Known rows, with every way that one mark hangs from another
vago(gipum(nisa(lebogok(fizol)) vilev)): -5.65 -2.43 +0.94 -0.17 -1.35 -0.51 +1.96 +1.63 +4.18 -1.67 +5.01 +0.25 +3.40 +3.41 -0.20 -3.70 +0.41 -2.66 -2.65 -3.74 -2.54 -1.94 +2.87 +1.10 +0.67
nisa(gipum(vago vilev)): -5.18 -4.55 +0.31 +0.17 +1.81 -2.45 -0.27 -0.13 +2.99 -5.99 +0.15 +0.02 +0.75 +3.49 +0.49 -2.20 +0.38 -2.64 -0.59 -2.77 +1.91 +2.28 +3.85 +2.23 -1.26
gipum(nisa(lebogok(fizol)) vago vilev): -3.82 -2.39 +1.15 +1.95 -1.25 -0.23 -1.08 +1.06 +2.64 -4.07 +1.79 -0.84 +1.61 +2.11 -0.77 -4.47 +1.61 -1.80 +0.25 -0.31 -4.40 +1.45 +1.89 +1.01 +0.26
gipum(nisa): -4.28 -1.75 +0.87 +0.37 -0.92 -2.52 +0.39 +1.08 +1.04 -3.14 +1.32 +0.23 +2.75 +1.85 +0.24 -1.45 -0.35 -3.93 -3.93 -1.38 -1.48 -0.24 +4.67 +3.01 +2.12
fizol(lebogok risa(vilev)): -3.15 -2.32 +3.89 +1.71 +2.29 -3.18 +3.89 -0.60 -2.49 +0.73 -0.28 -1.61 -0.79 +2.53 +0.10 -1.12 -2.35 +0.54 -1.37 -5.49 +6.58 -1.32 +5.05 +2.20 +2.87
vago(gipum): -6.36 -1.86 +1.01 +0.36 +2.30 -0.13 +2.89 +2.33 +4.32 -3.10 +3.80 -0.39 +3.45 +1.89 +1.20 -1.06 +0.69 -1.85 -1.81 -4.06 +0.29 -3.04 +2.81 +1.55 -1.10
fizol(risa): -3.22 -1.85 +1.78 +0.18 +2.57 -1.75 +1.11 +0.53 -0.41 -0.34 -0.83 +0.35 +2.35 +2.58 -0.11 +0.07 +0.86 -2.60 -1.73 -3.97 +3.42 -2.62 +3.77 +1.37 +0.13
fizol(risa(vilev(gipum))): -2.20 -1.06 +3.76 +1.32 +3.03 -2.83 +1.85 +1.00 -2.57 -1.82 -2.37 -1.33 -0.68 +1.84 +0.27 -0.60 -0.79 -1.81 -2.15 -2.59 +3.96 -2.23 +3.58 +2.53 +2.01
lebogok(nisa): -2.89 -1.52 -0.46 +0.64 +1.90 -1.81 +1.71 -0.05 +2.99 -3.92 +0.16 +0.39 +2.04 +2.00 +2.93 -1.23 +0.54 +1.14 -1.93 -2.36 -1.03 -1.97 +2.34 +2.23 -1.70
nisa(gipum lebogok(fizol)): -2.11 -1.25 +2.59 -0.52 +2.02 -0.72 -2.24 -2.31 +1.04 -1.50 +0.52 +0.25 +0.10 +2.36 -1.31 -2.75 +1.07 -0.05 +0.82 -4.57 +0.51 +0.94 +4.38 -0.90 -2.98
gipum(vago): -4.74 -1.56 +1.16 +2.71 +4.04 +0.34 +0.19 +1.95 +2.80 -6.14 +0.05 -1.78 +1.75 -0.10 +1.15 -0.75 +2.06 -0.74 +1.45 -0.82 -0.47 -0.15 +1.82 +1.71 -2.19
vago(gipum lebogok(fizol vilev)): -6.94 -0.58 +5.69 +0.67 +2.65 +2.14 +4.23 +3.63 +5.37 -3.06 +3.00 -1.20 +1.91 -0.06 -2.28 -0.13 +1.25 -2.95 -1.86 -4.68 +2.24 -5.07 +4.04 +1.87 -0.76
gipum(vago vilev): -5.67 -3.45 +0.88 +2.10 +1.00 -1.52 +0.78 +1.78 +3.29 -6.63 +1.52 -1.83 +2.15 +0.83 +1.64 -3.41 +1.24 -1.93 +0.32 -1.47 -0.36 +1.63 +1.23 +2.73 -1.05
risa(fizol(lebogok) vilev(gipum(vago))): -4.11 -1.50 +4.23 +3.18 +3.18 -4.76 +4.17 +1.27 -1.81 -3.64 -0.58 -1.57 -0.14 -0.83 +1.75 -1.15 -3.98 +1.60 -1.70 -2.92 +2.67 +0.60 +4.44 +3.25 +2.25
vilev(gipum(nisa(lebogok(fizol(risa))))): -1.91 -0.07 +4.11 +0.10 -0.98 -2.33 -0.41 +1.31 -1.88 -2.55 -1.15 -0.02 +0.29 +1.05 -1.88 -3.05 -1.75 -3.11 -1.55 -0.21 -2.13 +0.03 +3.70 +2.61 +2.59
vago(gipum(vilev) lebogok(fizol nisa)): -6.01 -1.68 +4.26 +0.35 +1.32 +2.10 +5.42 +3.03 +5.84 -4.35 +2.91 -0.63 +1.30 +0.87 -2.05 -4.98 -0.53 -0.30 -1.41 -4.97 +0.41 -3.31 +3.17 +3.04 +0.81
gipum(nisa(lebogok(fizol)) vilev): -3.58 -2.34 +1.73 +0.03 -4.07 -2.81 -0.42 -0.15 +1.15 -1.79 +3.14 -0.04 +2.41 +2.30 -0.42 -5.32 -0.15 -3.30 -2.98 -2.50 -2.91 +1.47 +3.36 +1.98 +1.92
gipum(nisa(lebogok) vilev): -3.64 -2.79 +0.00 +0.04 -3.42 -3.57 -0.66 -0.24 +1.63 -2.61 +3.05 +0.22 +3.33 +3.04 +0.82 -4.65 -0.72 -3.74 -3.63 -2.16 -2.91 +1.24 +3.08 +1.88 +1.04
risa(fizol): -4.99 -2.02 +1.00 +0.46 +2.12 -3.95 +2.02 +0.76 +1.24 -1.67 +1.58 +1.45 +5.24 +0.16 +1.91 +0.12 -0.53 -1.60 -3.44 -4.73 +1.12 -0.87 +4.40 +1.78 -0.92
vilev(gipum): -3.65 -0.67 +3.86 +0.39 +0.09 -3.30 +0.79 +2.07 -0.81 -5.57 -0.46 -1.17 +0.67 -0.75 +0.40 -2.82 -2.23 -3.09 -1.58 -0.74 -0.16 +1.05 +3.11 +4.15 +1.42
nisa(lebogok): -2.23 -0.26 +0.97 +1.13 +2.17 -1.03 -1.45 -0.82 +1.45 -2.51 +1.88 -1.03 +2.86 +0.48 +1.58 -2.32 +0.87 -0.08 +0.14 -3.29 -1.29 -0.53 +1.90 -0.50 -3.85
lebogok(vilev): -5.28 -1.86 +1.32 +0.56 +0.69 -3.51 +0.61 +0.52 +2.75 -2.54 +1.77 -0.43 +3.16 +1.56 +3.16 +2.91 +2.37 -3.88 -3.74 -2.46 +1.63 -2.61 +3.03 +1.57 -2.91
risa(fizol(lebogok(nisa(gipum))) vilev): -3.74 -2.58 +1.62 +1.90 +3.18 -5.23 +4.62 -1.08 -0.14 -1.47 +0.37 +0.18 +0.76 +1.75 +3.02 -0.33 -3.18 +2.89 -3.64 -5.62 +3.82 -0.59 +5.50 +2.27 +0.96

Rows
-2.77 -0.38 +6.37 +0.96 +0.51 -1.13 +1.91 +1.14 -2.48 -0.51 -1.14 -1.35 -1.47 +0.57 -2.33 -2.21 +0.39 -1.52 -1.44 -2.87 +2.11 -1.10 +4.75 +2.87 +3.97 : lebogok(fizol(risa(vilev(gipum(nisa)))))
-3.90 -0.31 +4.73 +2.06 +2.79 -0.50 +0.89 +3.51 +0.55 -8.07 -2.01 -2.10 -0.26 -1.83 -1.20 -2.81 -1.84 -2.44 +1.00 +0.65 -0.33 +0.74 +2.53 +4.02 +0.59 : vilev(gipum(vago(lebogok)))
-3.63 -0.90 +2.83 +1.46 +0.51 -1.80 +0.00 +3.00 +0.05 -6.58 -1.61 -0.83 +0.25 +0.32 -0.72 -2.12 -1.39 -3.32 -0.62 +2.03 -2.77 +0.89 +3.01 +3.81 +2.20 : vilev(gipum(nisa vago))
-3.22 -0.43 +3.80 +0.99 +0.72 -1.06 +1.50 +1.20 +2.64 -3.20 -1.46 -0.06 -0.87 +1.31 +1.07 +1.34 +3.00 +0.51 -0.61 +0.18 -1.93 -3.18 +1.85 +1.94 -1.56 : lebogok(fizol nisa vilev(gipum(vago)))
-2.85 -1.95 +4.65 +2.20 +2.70 -2.88 +3.61 +0.35 -3.07 -0.86 -1.65 -1.92 -1.95 +2.03 -0.57 -1.41 -2.95 +0.57 -0.12 -3.59 +5.59 -0.79 +4.44 +2.57 +3.39 : fizol(lebogok risa(vilev(gipum(vago))))
-2.78 -2.20 -0.57 +0.88 +4.44 -1.09 -3.24 -1.75 +3.77 -3.23 -0.28 +0.49 +1.23 +4.24 +1.34 +1.97 +2.96 -0.85 +0.91 -2.18 +0.02 -1.22 +2.60 -2.36 -6.95 : nisa(gipum(vago) lebogok(vilev))
-5.23 -2.19 +3.46 +1.37 -0.02 -3.73 +2.33 +0.61 +0.72 -2.84 +1.40 -1.24 +0.80 +0.90 +1.30 +0.12 -1.67 -1.45 -0.90 -2.51 +2.55 +0.16 +3.76 +2.72 +0.23 : fizol(lebogok(vilev(gipum(vago))))
-2.25 -1.28 +2.26 +0.87 +3.97 +1.07 -2.68 -1.51 +2.13 -3.03 -0.47 -0.26 -0.44 +2.24 -1.58 -2.11 +2.34 +1.02 +3.17 -3.02 -0.43 +0.91 +3.34 -1.54 -4.00 : nisa(gipum(vago) lebogok(fizol))
-1.95 -0.87 +3.11 +0.11 +1.66 +0.11 +2.43 -0.05 +0.73 +0.17 -1.33 +0.78 +0.06 +2.25 -0.72 -1.60 +2.17 +1.87 -0.53 -3.68 +0.57 -3.11 +3.34 +1.47 +0.51 : lebogok(fizol(risa) nisa)
-2.60 -3.64 +0.95 -0.52 +2.15 -2.92 +3.17 -1.87 -0.12 +1.22 -1.21 +1.88 +0.29 +5.58 -0.38 -0.70 -1.96 +1.46 -0.94 -5.63 +5.05 -1.83 +5.33 +1.25 +1.12 : fizol(lebogok(nisa(gipum)) risa)
-3.61 -2.09 +2.07 -0.67 +0.66 -2.12 +1.21 -1.37 +3.57 -1.13 -0.33 +1.56 -0.24 +4.04 +1.25 +2.19 +3.41 +0.01 -2.61 -3.14 +0.85 -3.11 +4.13 +1.03 -2.43 : lebogok(fizol nisa(gipum) vilev)
-5.42 -3.73 -0.04 +1.69 -1.32 -1.82 +0.28 +2.07 +3.05 -5.87 +1.38 -0.55 +2.25 +2.69 +0.37 -3.18 +0.65 -3.79 -1.84 +0.22 -2.71 +1.50 +2.55 +3.18 +1.64 : gipum(nisa vago vilev)
-4.27 -3.76 +0.82 -0.11 -0.29 -3.89 +3.14 -1.64 +1.75 -2.48 +1.52 +0.45 +0.64 +3.43 +1.38 -3.08 -2.84 +1.32 -1.35 -4.94 +2.70 +1.28 +4.70 +2.81 +0.87 : fizol(lebogok(nisa(gipum(vilev))))
-4.05 -0.01 +7.49 +0.68 +1.75 -0.30 +2.21 +2.54 +0.57 -2.86 -1.41 -1.19 -0.11 -0.97 -3.17 -0.50 -0.13 -3.94 -1.68 -2.88 +3.54 -2.77 +4.69 +3.12 +1.08 : vago(lebogok(fizol(risa) vilev(gipum)))
-5.58 -0.71 +5.45 +0.26 +2.12 +2.99 +4.21 +3.81 +3.43 -1.71 +1.60 -0.08 +1.50 +1.44 -5.03 -2.42 -0.30 -3.19 -2.01 -4.29 +1.20 -4.59 +5.41 +2.24 +3.09 : vago(gipum(nisa) lebogok(fizol(risa)))
-4.62 -0.50 +5.63 +1.00 -1.05 -1.66 +0.42 +2.15 +0.85 -2.82 -0.22 -0.81 -0.26 +0.42 -0.93 +1.09 +2.36 -3.68 -1.64 +0.34 -1.21 -1.41 +3.50 +2.56 +0.87 : lebogok(fizol vilev(gipum(nisa vago)))
-3.28 -1.35 +0.28 +1.09 +1.95 -2.71 +1.06 +1.02 +3.59 -4.92 -1.59 +0.54 +0.96 +2.72 +3.59 +2.79 +1.81 -0.41 -1.89 +0.91 -1.85 -3.72 +1.09 +1.78 -3.34 : lebogok(nisa vilev(gipum(vago)))
-3.78 -1.44 +4.71 +0.25 +1.75 +0.27 +2.62 +0.78 +2.85 -4.99 -0.66 -0.48 -0.46 +0.20 -2.38 -4.24 -1.05 -0.45 -1.07 -4.08 +2.04 -0.40 +4.85 +3.53 +0.78 : vago(lebogok(fizol nisa(gipum(vilev))))
-4.69 -0.88 +4.57 +2.75 +4.83 +2.04 +1.17 +2.78 +3.01 -4.83 -1.25 -1.86 +0.51 -0.56 -1.76 +0.44 +2.65 -1.61 +1.50 -1.48 +1.73 -2.38 +2.85 +1.53 -1.73 : gipum(vago(lebogok(fizol(risa) vilev)))
-4.25 -3.03 +2.61 +0.21 +0.92 -3.71 +2.89 -0.70 -0.41 +2.27 +0.53 +0.47 +1.84 +3.85 +0.33 +1.94 -0.46 -1.83 -2.14 -5.36 +5.98 -2.85 +4.80 +1.08 +0.45 : fizol(lebogok(vilev) risa)
-4.04 -0.91 +2.45 +1.05 +2.94 -0.82 +2.36 +1.41 +4.23 -4.93 -0.30 -0.46 +1.77 +0.45 +0.93 +0.54 +0.23 -1.66 -2.76 -2.61 +1.68 -3.78 +3.41 +2.52 -2.33 : vago(lebogok(nisa vilev))
-2.77 -1.55 +1.91 +0.78 +3.64 +0.09 -2.89 -1.68 +3.05 -2.11 -0.22 +0.10 -0.05 +3.28 -0.47 +0.96 +3.77 -0.21 +1.86 -2.74 -0.04 -0.86 +3.10 -2.25 -5.64 : nisa(gipum(vago) lebogok(fizol vilev))
-2.33 +0.55 +4.15 +0.79 +0.36 -1.42 -1.38 -0.34 +0.75 -1.19 +1.25 -1.08 +1.05 +0.03 +0.45 -0.81 +1.92 -1.04 -0.05 -2.27 -1.50 -1.45 +2.09 -0.38 -3.12 : nisa(lebogok(fizol vilev(gipum)))
-4.58 +0.11 +7.21 +0.87 +0.29 -0.65 +1.96 +2.77 +1.33 -4.32 -0.33 -1.42 +0.07 -1.61 -2.82 -1.17 -0.62 -4.31 -2.45 -1.84 +1.57 -1.60 +4.94 +3.84 +1.67 : vago(lebogok(fizol vilev(gipum(nisa))))
-2.21 +0.29 +5.05 +2.34 +0.67 -2.80 +1.11 +1.03 -2.13 -4.54 -0.68 -3.02 -2.18 -0.45 +0.60 -3.11 -1.81 -0.91 -2.33 -0.55 -0.26 +0.36 +3.62 +3.48 +2.86 : risa(vilev(gipum(nisa(lebogok(fizol)))))
-3.70 -2.13 +1.74 +0.19 +2.08 -0.84 +0.83 -0.77 +4.32 -2.19 -1.01 +1.18 -0.64 +4.04 +1.07 +2.62 +4.27 +0.75 -1.02 -2.00 +0.09 -3.13 +3.42 +0.55 -3.24 : lebogok(fizol nisa(gipum(vago)) vilev)
-1.65 -1.96 +3.30 +1.35 +2.19 -3.46 +4.51 -0.58 -2.46 -0.18 -2.17 -0.64 -2.03 +3.36 +0.59 -1.46 -3.30 +2.53 -1.23 -3.82 +4.68 -2.05 +4.24 +2.64 +3.08 : fizol(lebogok(nisa) risa(vilev(gipum)))
-6.78 -3.39 +0.06 -0.38 -1.44 -1.68 +3.00 +2.35 +4.43 -2.98 +4.76 +0.48 +3.91 +3.78 +0.60 -2.79 -0.32 -3.98 -4.13 -3.34 -1.41 -1.87 +3.30 +2.55 +1.64 : vago(gipum(nisa vilev))
-4.62 -2.62 +0.65 +0.51 +1.50 -4.39 +3.87 -0.34 +1.33 -0.53 +1.67 +1.93 +4.29 +1.21 +2.12 -0.53 -2.35 +1.39 -2.75 -5.70 +1.59 -0.71 +4.84 +1.78 -0.11 : risa(fizol(lebogok(nisa)))
-3.22 -1.47 +3.36 +2.17 +2.06 -5.79 +4.96 +0.28 -1.78 -2.61 -0.57 -0.46 -0.07 +0.20 +2.62 -1.41 -4.72 +2.54 -3.41 -3.73 +2.32 -0.20 +4.64 +3.54 +2.54 : risa(fizol(lebogok(nisa)) vilev(gipum))
-3.15 -0.19 +4.76 +3.34 +2.69 -1.85 +1.84 +2.60 -0.90 -7.34 -1.99 -3.46 -2.32 -0.90 +0.30 -2.32 -2.12 -1.45 -1.70 +0.73 +0.47 +0.16 +3.43 +4.33 +2.84 : risa(vilev(gipum(nisa vago(lebogok))))
-3.72 -0.16 +5.37 +1.72 +0.86 -0.30 +0.73 +3.70 +0.08 -6.98 -2.10 -1.42 -0.65 -1.06 -2.96 -3.19 -1.78 -3.25 -0.09 +1.55 -2.06 +0.81 +3.70 +4.25 +3.19 : vilev(gipum(nisa vago(lebogok(fizol))))
-2.21 -1.25 +3.22 +1.82 +3.28 -2.10 +1.53 +1.45 -2.13 -2.33 -2.92 -1.14 -0.90 +2.38 -0.28 -0.24 -0.32 -1.94 -1.78 -1.19 +2.64 -2.33 +3.63 +2.39 +2.37 : fizol(risa(vilev(gipum(nisa vago))))
-2.63 -2.73 +1.42 +0.20 +1.76 -2.50 +3.72 -1.04 -0.29 +1.25 -0.57 +0.98 +0.99 +4.17 +0.16 -0.90 -1.69 +1.69 -0.85 -5.17 +4.07 -2.39 +4.35 +1.41 +1.28 : fizol(lebogok(nisa) risa)
-2.20 -0.66 +4.09 -0.37 +0.27 -2.00 +2.06 +0.44 +0.66 +0.32 -2.39 +1.36 -0.69 +3.21 +0.17 +2.00 +2.50 -0.41 -2.10 -1.51 +0.41 -4.84 +2.85 +1.60 -0.33 : lebogok(fizol(risa) nisa vilev(gipum))
-3.15 -2.47 +1.76 -0.22 -3.61 -2.65 -0.34 -0.31 +0.51 -0.67 +2.37 +0.43 +2.36 +3.15 -0.93 -4.85 -0.02 -3.40 -3.00 -2.80 -2.14 +0.63 +3.55 +1.52 +2.10 : gipum(nisa(lebogok(fizol(risa))) vilev)
-3.56 -0.92 +3.70 +2.11 +2.67 -5.31 +3.12 +1.43 -1.85 -3.85 -0.72 -0.97 +0.91 -0.89 +2.44 -0.74 -2.91 -0.50 -4.04 -2.81 +1.87 -0.42 +4.26 +3.43 +1.74 : risa(fizol vilev(gipum))
-3.93 -2.66 +3.45 +0.68 +1.39 -3.41 +2.62 +0.33 -0.98 +0.61 -0.85 +0.19 +0.56 +3.36 -0.39 +1.69 -1.05 -1.75 -0.84 -3.38 +5.00 -2.31 +4.22 +1.50 +0.92 : fizol(lebogok(vilev(gipum(vago))) risa)
-5.81 -2.87 +2.60 +2.51 +2.12 -0.06 +1.59 +2.85 +3.84 -8.02 +0.83 -2.40 +1.54 -0.58 -0.26 -4.21 +0.02 -2.40 +0.58 -1.76 +0.81 +1.18 +1.94 +3.36 -0.62 : gipum(vago(lebogok) vilev)
-4.45 -2.61 +1.01 +0.75 +0.07 -3.85 +3.23 -0.96 +2.47 -1.21 +1.88 +0.09 +1.64 +2.61 +2.90 +0.62 -0.81 +0.92 -2.22 -3.96 +2.14 -1.65 +3.70 +1.96 -1.02 : fizol(lebogok(nisa vilev))
-2.41 +0.50 +3.96 +1.48 +1.31 -0.53 -1.62 +0.14 +1.22 -1.93 +0.77 -1.34 +0.81 -0.06 +0.31 -0.49 +2.51 -0.56 +1.06 -1.47 -1.97 -1.45 +1.50 -0.71 -3.76 : nisa(lebogok(fizol vilev(gipum(vago))))
-4.91 -3.37 +0.05 -0.07 +1.53 -5.29 +3.35 -1.05 +2.06 +0.03 +1.40 +2.78 +4.05 +2.94 +2.50 +1.85 -1.47 +0.39 -3.78 -5.66 +2.50 -1.57 +5.31 +1.17 -1.29 : risa(fizol(lebogok(nisa(gipum) vilev)))
-1.88 -2.00 +2.52 -0.95 +2.19 -0.47 +1.62 -1.29 +0.98 -0.04 -2.27 +1.94 -0.97 +4.39 -1.52 -1.17 +1.74 +1.45 -0.73 -4.23 +1.77 -2.30 +4.73 +1.11 +0.32 : lebogok(fizol(risa) nisa(gipum))
-5.15 -1.15 +2.80 +2.97 +4.89 +1.11 +0.86 +2.87 +4.06 -6.88 -0.56 -2.11 +1.48 -0.79 +0.01 +0.63 +1.87 -1.99 +0.72 -0.85 +1.03 -1.81 +2.36 +1.78 -2.89 : gipum(vago(lebogok(vilev)))
-3.12 -1.33 +0.53 +0.11 +0.60 -3.98 +1.39 +0.42 +2.90 -3.81 -0.89 +0.88 +1.27 +2.85 +3.77 +2.26 +0.92 -1.17 -3.52 -0.16 -1.15 -3.66 +1.86 +2.28 -2.62 : lebogok(nisa vilev(gipum))
-4.34 -0.71 +3.42 +2.93 +4.66 +2.11 +1.49 +2.46 +4.34 -6.04 -1.08 -1.71 +0.36 -0.51 -0.47 +0.09 +2.58 +0.13 +1.36 -0.86 -0.10 -2.43 +2.21 +1.71 -2.49 : gipum(vago(lebogok(fizol nisa vilev)))
-3.71 -0.57 +4.31 +3.25 +4.57 -3.40 +3.24 +2.42 -0.88 -5.53 -1.76 -1.65 +0.23 -1.63 +1.38 -0.68 -2.62 -0.06 -2.29 -1.83 +1.72 -0.59 +3.86 +3.34 +1.23 : risa(fizol vilev(gipum(vago(lebogok))))
-5.23 -3.80 +2.76 +0.47 +2.14 -0.92 +0.48 +0.60 +2.99 -6.43 -0.41 -0.54 -0.23 +2.14 -1.77 -3.33 -0.11 -2.65 +0.08 -3.23 +2.61 +2.14 +4.55 +2.71 -0.30 : nisa(gipum(vago(lebogok(fizol)) vilev))
-4.38 -1.15 +1.71 +2.97 +5.23 +1.27 +1.26 +2.40 +4.90 -6.92 -1.20 -1.36 +1.20 +0.13 +0.68 +0.74 +1.98 -0.34 +0.75 -0.47 -0.01 -2.71 +1.88 +1.64 -3.39 : gipum(vago(lebogok(nisa vilev)))
-3.46 -0.99 +3.27 +1.92 +1.57 -5.49 +2.93 +1.51 -1.97 -3.38 -0.74 -0.36 +1.00 -0.05 +1.91 -0.63 -3.24 -1.38 -5.08 -1.98 +0.64 -0.40 +4.89 +3.70 +3.03 : risa(fizol vilev(gipum(nisa)))
